(in the rows, 128 means zero)
Known rows, with every step that occurs
R-E-L-G: [125 132 118 229  93  97 116 109 140 112 140 126 148 170 142 172 107 114
 116 140 141]
H-G-L-E-R-T: [125 117  90  72 138 156 139 157 159 107 137 148  87 133 122 146 142 118
 111 176 136]
T-H: [130  92 124 103  82 131 116 124 107 118 125 114 132 119 142 108 129 146
 124 111 158]
H-G: [139 112  77 153 125 158 129 132 116 118 124 110 136 125 127 120 129 147
 130 119 141]
B-G-L: [171 101 113  68 163  98 129 114 132 152 151 126 135 136 124 122 148 128
 147 141 125]
B-G-H-E-R: [132 125 153 109 202 149 152 114 125 157 129 133 136 123 121 125 148 136
 137 101 148]
L-E-H: [ 82 163 143 205 101 137 117 124 140  98 112 123 116 100 150 115 122 131
 138 138  85]
B-G-L-E-R: [139 121 138 105 169 133 131 123 145 140 146 128 120 129 127 128 152 119
 145 168 126]
B-G-L-E-H: [ 99 146 132 115 173 106 136 121 154 136 141 124 116 108 137 113 164 110
 161 176  75]
H-E-R-T: [152 144 152 160 125 150 131 134 125 117 117 157 111 109 133 157 108 141
  97 103 154]
E-H: [107 142 132 171  84 133 118  94 111  97 129 120 132 111 144 108 115 137
 133  91 110]
H-E-L-G-B: [101 188 142 165 146 119 124 136 117 139 111 126 166 124 104  99 117 113
 138 127 155]
B-G-H: [154  89 125  59 163 112 137 111 128 159 135 116 127 142 126 124 149 138
 153  96 121]
R-T: [173 109 125 108  89 105 113 132 128 117 121 142  97 130 138 158 109 142
 113  99 126]
H-E-L: [142 173 142 219 134  80 133 113 124 105 120 136 147 110 141 145 118 130
 115 126 142]
B-G: [167 107 126 138 159 115 120 120 116 158 130 114 131 124 132 134 140 141
 144 113 120]
L-E: [134 137 137 188 108 125 117 147 145 117 107 124 124 118 145 125 114 141
 135 145 105]
T-H-G-L: [120  77  60  29 121 151 143 137 125 117 150 115 137 133 126  90 160 135
 122 154 170]
T-R-E: [172 120 150 195  95 133 119 126 115 132 124 129 148 156 117 149  96 138
 110 111  71]
T-H-E-L-G: [ 84 140 123 167 127 125 133 144 121 125 134 111 141  95 141 114 132 119
 122 164 177]

Rows
[100 153 126 148 134 174 125 121  94 131 109 122 165 154  83 117 129 115
 128  93  62] => T-R-E-H-G-B
[118 137 140 223  85 119 116  91 129 103 123 141 149 153 153 154 114 129
 117 101 104] => R-E-H
[ 91 134  83 168 120 171 130 113 112 101 130 107 131 108 134 115 138 138
 133 108 119] => E-H-G
[168 142 152 215  89  82 120 102 110 110 136 129 145 159 122 176 102 117
 102 118  78] => T-R-E-L
[ 96 135 119 121 149 169 147 149 150 140 125 126 145 125 123  94 110 139
 140 128 143] => L-G-H-E
[114 139 124  98 107 165 106 137 103 149 112 111 153 142  99  75 106 135
 147 104 146] => L-G-B
[100 131 130  78 142 181 148 147 145 134 132 146 101 126 119 130 107 130
 114 113 162] => L-G-H-E-R-T
[128 138 136 216  93 118 120 124 123 125 144 113 138 155 113 157  95 112
 113 141  87] => T-R-E-L-G
[108 155 127 119 102 113 108 117 103 131 121 111 148 143 103 103 115 113
 143 110 149] => E-L-G-B
[145  79 127  54  78 111 118 140 118 121 124 134  96 121 145 140 131 142
 111 112 154] => R-T-H
[ 90 151 142  61 138 100 123 161 113 149 112 134 121 111 112 122 138 103
 124 140 176] => R-T-H-E-L-G-B
[148 113 155  60 201 130 152 131 133 160 129 152 100 125 123 159 148 127
 125 100 146] => B-G-H-E-R-T
[143 123 142 100 210 117 150 133 137 168 121 133 142 122 126 123 153 133
 149 115 124] => B-G-H-E
[127  82 139   4 154 119 135 150 145 148 144 138  76 119 136 143 175 110
 127 181 143] => B-G-L-E-R-T-H
[139 137 124 120 112 108 129 138 163 110 127 137 131 131 137 111 124 129
 134 176 109] => G-L-E
[144 122 134  77 100 122 133 136 161 105 136 158  85 134 131 145 122 119
 112 156 124] => G-L-E-R-T
